Each row comes from the steps of one path. Every step used is in the known rows, and no mark comes twice. Write the path behind each row, first mark first.
Known rows:
setez > zeme > sokigiz: [ 19  -8  10  16  -6   1   3  -5  -7  -1  10  30  -3  -8  -7 -12   2 -10
  -2   2  17  11  10   0   4   3  -7   7  -4   8  -6   7  -2]
zeme > sokigiz > luko: [ -8  -2  20   9 -15  -2  -5 -31  -7  15   5  27  -4 -17  -5  -2   0  11
   9  -1  10  11   1   0  23   7  -1  13   5 -10   6 -22 -24]
sokigiz > zeme > tapu > luko > reka > niro: [ -5  10  -3  -8  -2   9   0   0 -15  -9   8  23  -4 -14 -23   5 -15   5
  -5  -2  18  31   2  -7   1   0   1 -21  -7 -13  10  -2  -9]
setez > luko > sokigiz > zeme: [  1   4  22   4  -4   1  13 -22   8  16  -5  43  -5  -4  -6   4  -3   0
   7   0   4  11  -5   8   7   4  18  -2 -17  -8   9   9 -12]
kenepa > tapu > zeme: [  9   5   0  -5 -10  26 -10   8  -2 -10   3  31   7 -13  -7   1 -21   6
   3  -5  -5  16 -23  -3   6   3  -7 -10   8  -4  11  -3  10]
vuga > niro > reka > luko > sokigiz > zeme > tapu > kenepa: [ -9  -8 -28 -10  -1  29   2  -5  -8   1   8  25  13   9 -20  -3 -10   3
  -5 -20   6  26   5 -27  -2   8  11 -11 -26  -8  10  15   2]
sipe > kenepa > tapu > zeme: [  2  -4  -5  -4  -6  22 -18   8  10  -3 -13   3   6 -22 -19   9 -23  -7
  26  -5   1  27 -26 -25   6  -4 -14  -8  -8   2  -2  -4   0]
sokigiz > zeme: [  3   6   5   0  -4   4  12   8   5 -17  -4  21  -6  -1 -14  -6  -6  -7
  -6   6  16  12   3   0   0  -3 -16 -11   5   7   8   5 -11]
tapu > luko > reka > niro: [-10  12   1 -18  13   8 -13  -4 -28   6  19   8   9   1 -29   8 -18  28
   4 -16  -1  22  16  -1  -5  -6  25  -4 -20 -15  -4  15  -1]
setez > zeme: [16 -4  3 11  2 -1  4  7 -5 -4  2 21 -3  2 -6 -5  3 -9 -3  2 14  8  9  3
 -7 -4 -6 -2 -6 13 -4 17  6]
vuga > niro > reka > zeme: [ -9  -2 -31  -4   8  25  -4   7 -11 -15   9  19  15  23 -14  -9  -5  -3
 -11 -17  10  14  12 -27 -11   4   7 -14 -23   4   3  24  10]
niro > vuga: [ -5  -1 -10  16  -4  -6   0 -25  -9  -5  -2   3  20 -14   6  -1  -8  -4
  12   5  -8   9   9  -9   7  21  11  -1 -16  -8  11  17  -6]
sipe > kenepa: [ -5  -8  -4   0   1   4 -11   2  12   4 -15 -19   1 -13 -15   8  -8 -11
  24  -1   4  16  -9 -23   1  -6  -9  -1 -15   5 -10  -2  -7]
luko > reka > zeme: [ -7   7  -7  -4  -1   4   9  23 -21 -24   5  23   3  -9 -24  -6 -22   7
  -4 -26  13  11   5   5  -6 -10   4 -19  -5  -2  -4  22   4]
reka > zeme: [ 11   6   3   9   1   6   5  13  -6 -17   2  31   8 -10  -2 -16  -1 -10
   4   3  16   4   9   0   4   2   3 -12   3   1   5  15   6]
vuga > niro > reka > zeme > sokigiz > luko > tapu: [-15  -4 -25  -3   4  22  -7  -8 -14  -4   7  34  11  13 -15  -2  -6   5
 -10 -18  13  24   3 -24   0   8  10 -11 -20  -3  10  14  -1]
reka > zeme > tapu: [  9   3  -4  10  -5   8   1   7 -10 -12   4  29   4 -25   4  -8  -2 -13
   5   3  19  11  -1  -4   7   8   7 -20   2 -11  10   1   7]
kenepa > sipe > fuvudid: [  4  -4 -14   0 -16  -4  -1 -10   7  -9   1 -14  10  13  19   3 -25 -12
   2   0 -18  -6   1 -21   9   6   1  19  -6   5 -18  12   0]
sipe > kenepa > tapu > zeme > reka > luko: [  2  -3  -6  -7  -7  23 -19   7   0  -4 -10  12  11 -23 -28   9 -26  -8
  28 -14   2  33 -17 -21   4  -6  -7 -11 -15  -7   2  -6   2]
setez > zeme > sokigiz > luko > tapu: [  9  -7  14  15  -8  -4  -1 -17  -9  10   3  43  -8 -13  -9   0   2   0
   0   1  21  21   1   5  11   3  -4   6  -3   4   4   0 -11]
luko > sokigiz > zeme > reka > niro > vuga: [  0   3   4   6  -3  -4  18 -16 -11  -7   4  31   2 -19 -18  -9 -15   0
  -9  -6   1  16   6  -8  18   5   3  -2  -9  -9   7   9 -13]
niro > reka: [-17  -7 -12 -13   6  11  -5  -3 -13 -18   0  13  10  11 -12  -9  -9   0
  -1 -18  -2  14   2 -19 -12  -1  -5  -1 -15  -1   9  17  13]
sipe > fuvudid: [  5  -5  -7  10 -15  -9 -10 -10   8   2   0 -13   4  -8   9  12  -2  -9
  -2  -3 -10  -6   6  -8  17  -5  -3  23  -7   0  -1  -1   0]
vuga > niro > reka: [-14  -5 -33  -8   8  23  -6   0  -8  -7   8   4  12  28 -13  -1  -4   2
 -13 -19   2  13   8 -27 -13   2   5  -8 -24   3   0  16   7]
reka > luko > sokigiz > zeme > tapu > kenepa > sipe: [  8  -4   7  -3 -14   7  18 -13   1  11  -2  41   8 -16  -5  -5 -15  -6
  13  -1   2  16  -3  -1  21  12  18  -2  -4 -18  12   5 -11]
zeme > sokigiz > luko > tapu > kenepa: [ -5  -6  18   4 -15   1  -6 -31  -5  23   5  27  -6 -29  -9   5  -6  20
  10  -2   9  22 -11   0  24  10   2  14   4 -13  11 -21 -21]
reka > zeme > sokigiz > luko > setez: [  5   6  17  15  -8  10   5  -8 -15  -7   9  46   7 -20  -5 -13  -6  -5
   8   1  20  15   7   6  21   6  10  -6   9  -5   8   3 -12]
zeme > sokigiz: [  4  -6   9   8 -10   2   0 -16  -3   5  11  12  -1 -14  -2 -10  -2  -1
   1   0   3   3   1  -5  17   9  -2  12   3  -7  -2 -14 -12]
tapu > kenepa > sipe: [ 15  -7  -2 -12  -8  18   7   4   7  -2  13 -17   9  -7  -8 -11 -28  14
  18  -1 -11  13   0 -20  -7   6  -2  11  -3   5 -14  15   9]
kenepa > tapu > luko: [  2  13   6  -8  -1  21 -16 -10  -6   5   5  19   9 -10   0   6 -11  15
  13   5  -7  14 -16  -3   5  10   9  -5  -3 -17  15  -4   0]
luko > sokigiz > zeme > tapu > kenepa > sipe > fuvudid: [  9  -5   3   6 -20   4  20 -13  12   1   2  20  -8 -30   0  -3 -22  -3
   0   3  -4  11 -11 -15  26   9  -3   9   2  -7   1   0 -13]

Which path is each row?
[-13  -6 -31 -10   6  22  -6  -3 -11  -1   5  17  18  30 -14   0  -2  -1
  -8 -21   4  15  11 -22  -9   5  14 -10 -28  -3   6  17   6] -> vuga > niro > reka > luko
[-11 -12 -10 -16   0  13  -8 -10 -19  -5   0  49  16  -1 -18  -4 -16  -1
   2 -23   0  30  -3 -10   2   6  10  -1 -17 -14  23  14   9] -> niro > reka > luko > tapu > zeme > sokigiz
[-14  -8  -4 -12   1   9   6 -10 -13 -10  -6  47  15   5 -16 -12 -11  -6
   3 -19   1  20   4 -13   3   3   6  -2 -17 -10  20  21   2] -> niro > reka > luko > sokigiz > zeme
[-11  12  -3 -12  11   6 -13 -13 -31   4  18   9  17  -4 -26   7 -20  27
   8 -14  -3  25  20  -5  -3   1  28  -4 -26 -18   0  20  -3] -> tapu > luko > reka > niro > vuga
[ 10   4   0   5   5  15  14   6 -16  -8  11   3   4   6  -1  10 -12 -11
  -6  -1   1  17  -2  16   1  -3  15 -10   3  13  -7  21   0] -> luko > setez > zeme
[ -9   1  19   8 -13   6   0 -30 -13  13   9  21  -1 -14  -4   5  -7   9
   6  -3   6  16  -3   7  26   6   9   8   9  -9   4 -17 -27] -> zeme > sokigiz > luko > setez
[ 11   3  -8  -9   2  15  -9  17 -28 -17  22  24   8  -7 -39  -4 -25   9
 -10 -27   2  27  20  -2  -6 -15   1  -6  -7  -2  -4   4  17] -> tapu > zeme > reka > niro
[  4   0 -10 -15  -3   6   0  -1 -26   0  10  17   8 -10 -22   5 -23   7
   3 -25  -2  26   9   4  -7   1  18  -4 -18 -21   7   1   8] -> zeme > reka > luko > tapu > kenepa > sipe
[ -1  10  -5  -2   3   2   6  -2 -23 -24   8  21   8  -2 -31  -7 -14  -2
 -12 -11  15  27  19  -9  -5  -2  -7 -17 -15  -4   9   9  -4] -> sokigiz > zeme > reka > niro > vuga
[ 14   1  -4  -7  -7  17  -3  19 -24 -14  16  39   6 -12 -35  -3 -25   4
   1 -26   1  26  22  10  -4 -12   6  -5  -3  -8   4   2  13] -> tapu > zeme > reka > luko
[ -3  -8  13   5 -22  -1  -7 -36  -1  20   5  21  -2 -26  -1   7 -15  15
  10  -2   2  20 -10  -8  28  12   2  23   1 -11   5 -17 -21] -> zeme > sokigiz > luko > tapu > kenepa > sipe > fuvudid
[-17   0  14   1 -11  -4  -7 -28 -21  12   9  26   0 -13 -19   1  -8  19
   2 -17  13  17   2  -2  20   1   3   5  -3 -12   0 -14 -21] -> zeme > sokigiz > luko > reka > niro
[  3  -4  10   1  -6  -3  11 -15  -2  19  -5  38   9  -8   1  -1   1  -5
   9  -4  -2   2   1  10  23   8  24   4  -5 -17  12   4  -9] -> reka > luko > sokigiz
[ 10   8   0   7  -2  13  -5   3 -14  -7  10  33   6 -27  -1  -7  -5  -5
  12   6  16  17   7  -3   6   9  16 -17  -2 -18  12   2   5] -> reka > zeme > tapu > luko
[  7  -8  -8 -14  -2   7   3  -3   6  11   1  -2   0 -17  -1  11 -24  15
   4   1  -9  23 -26  -8   1  11   7   4  -2  -4   2   7   4] -> luko > tapu > kenepa > sipe
[-10  -9 -32 -14   6  26  -6  -2  -9   5   6  16  17  19 -18   3  -8   7
  -6 -21   2  25   2 -23  -9   7  15  -8 -29  -5   9  18   8] -> vuga > niro > reka > luko > tapu > kenepa
[  5  18   3 -11   7  28 -14 -10 -28  -1  17  18  16  -4 -10  11 -19  12
   4  -5  -5  29 -10   1   2   5  20 -13 -10 -15   9   6   5] -> kenepa > tapu > luko > setez > zeme > reka > niro
[  4   1  12   6  -7  -1  23  -6  10  -1  -5  32  -9 -17  -6  -9  -9  -2
  -5   5   3   5  -6  -1  20   3  -4   3   7   0   5   4 -17] -> luko > sokigiz > zeme
[ -3   6  -9 -10  11  -1 -10  -2 -35  -8  18  -3  10   4 -27  -1  -8   7
 -15 -26   3  17  19  -9 -10  -9   7  -8 -21 -12  -4  -2  12] -> zeme > reka > niro
[  7  -4   5   2 -15   7  23  -9   9   0   1  24  -9 -28  -4  -8 -21   0
   1   4   0  14 -14 -13  20  10  -2   1   5  -6   1   1 -13] -> luko > sokigiz > zeme > tapu > kenepa > sipe
[  0   7  -6  -8   0   9   4   1 -35  -7  13  12  11  -1 -21   6 -15  -2
  -2 -27  -1  21  18  16  -4  -6  25 -11 -13 -19   5   0   3] -> zeme > reka > luko > setez
[ -3  -5   4  -1 -12  21 -21  -5   7   3 -12  14   4 -28 -22   9 -23  -2
  30  -5   6  32 -25 -24  15  -2 -14  -4  -6  -2   2 -13 -10] -> sipe > kenepa > tapu > zeme > sokigiz > luko
[  6  -3   8   5 -13   6  21  -8   9   4   1  26 -12 -34  -8  -6 -13   2
   0   3   3  14 -12  -7  21   7  -3   0   5  -8   7  -4 -13] -> luko > sokigiz > zeme > tapu > kenepa
[ 17 -10  -5  -7 -16  14   2  -1  11  -2  13 -23  10 -11  -3  -5 -28   9
  16  -2 -15  10   2 -24   1   4  -4  22  -7   5 -15  14   8] -> tapu > kenepa > sipe > fuvudid
[ -8  -3   1  -5 -12  21 -19  -1   1  -1 -11  15   4 -29 -30  11 -30   3
  28 -15   6  35 -25 -22  12  -6 -14  -8  -9  -2  -1  -9 -10] -> sipe > kenepa > tapu > zeme > sokigiz > luko > reka
[ 15  -3   3  11  -3   5  -1  -7 -11   9   9  29  -7 -21  -3   3  -2  -3
   5   4  12  20   5   0   3   6   9  -3 -10  -7   2   4   2] -> setez > zeme > tapu > luko > sokigiz
[ 15   0  -3   7   1   0   2  10 -22 -13  11  21  -4  -2 -21  -6  -4  -5
  -7 -14  14  17  21   5 -16 -10  -6  -5 -15   6  -5  12  12] -> setez > zeme > reka
[  1   4   3  -5   0  10   8  -6 -15   8   2  18  17   7   1  10  -6 -11
   7  -6  -3  13   1  20  12   4  33  -9  -2 -11  10   9  -7] -> reka > luko > setez
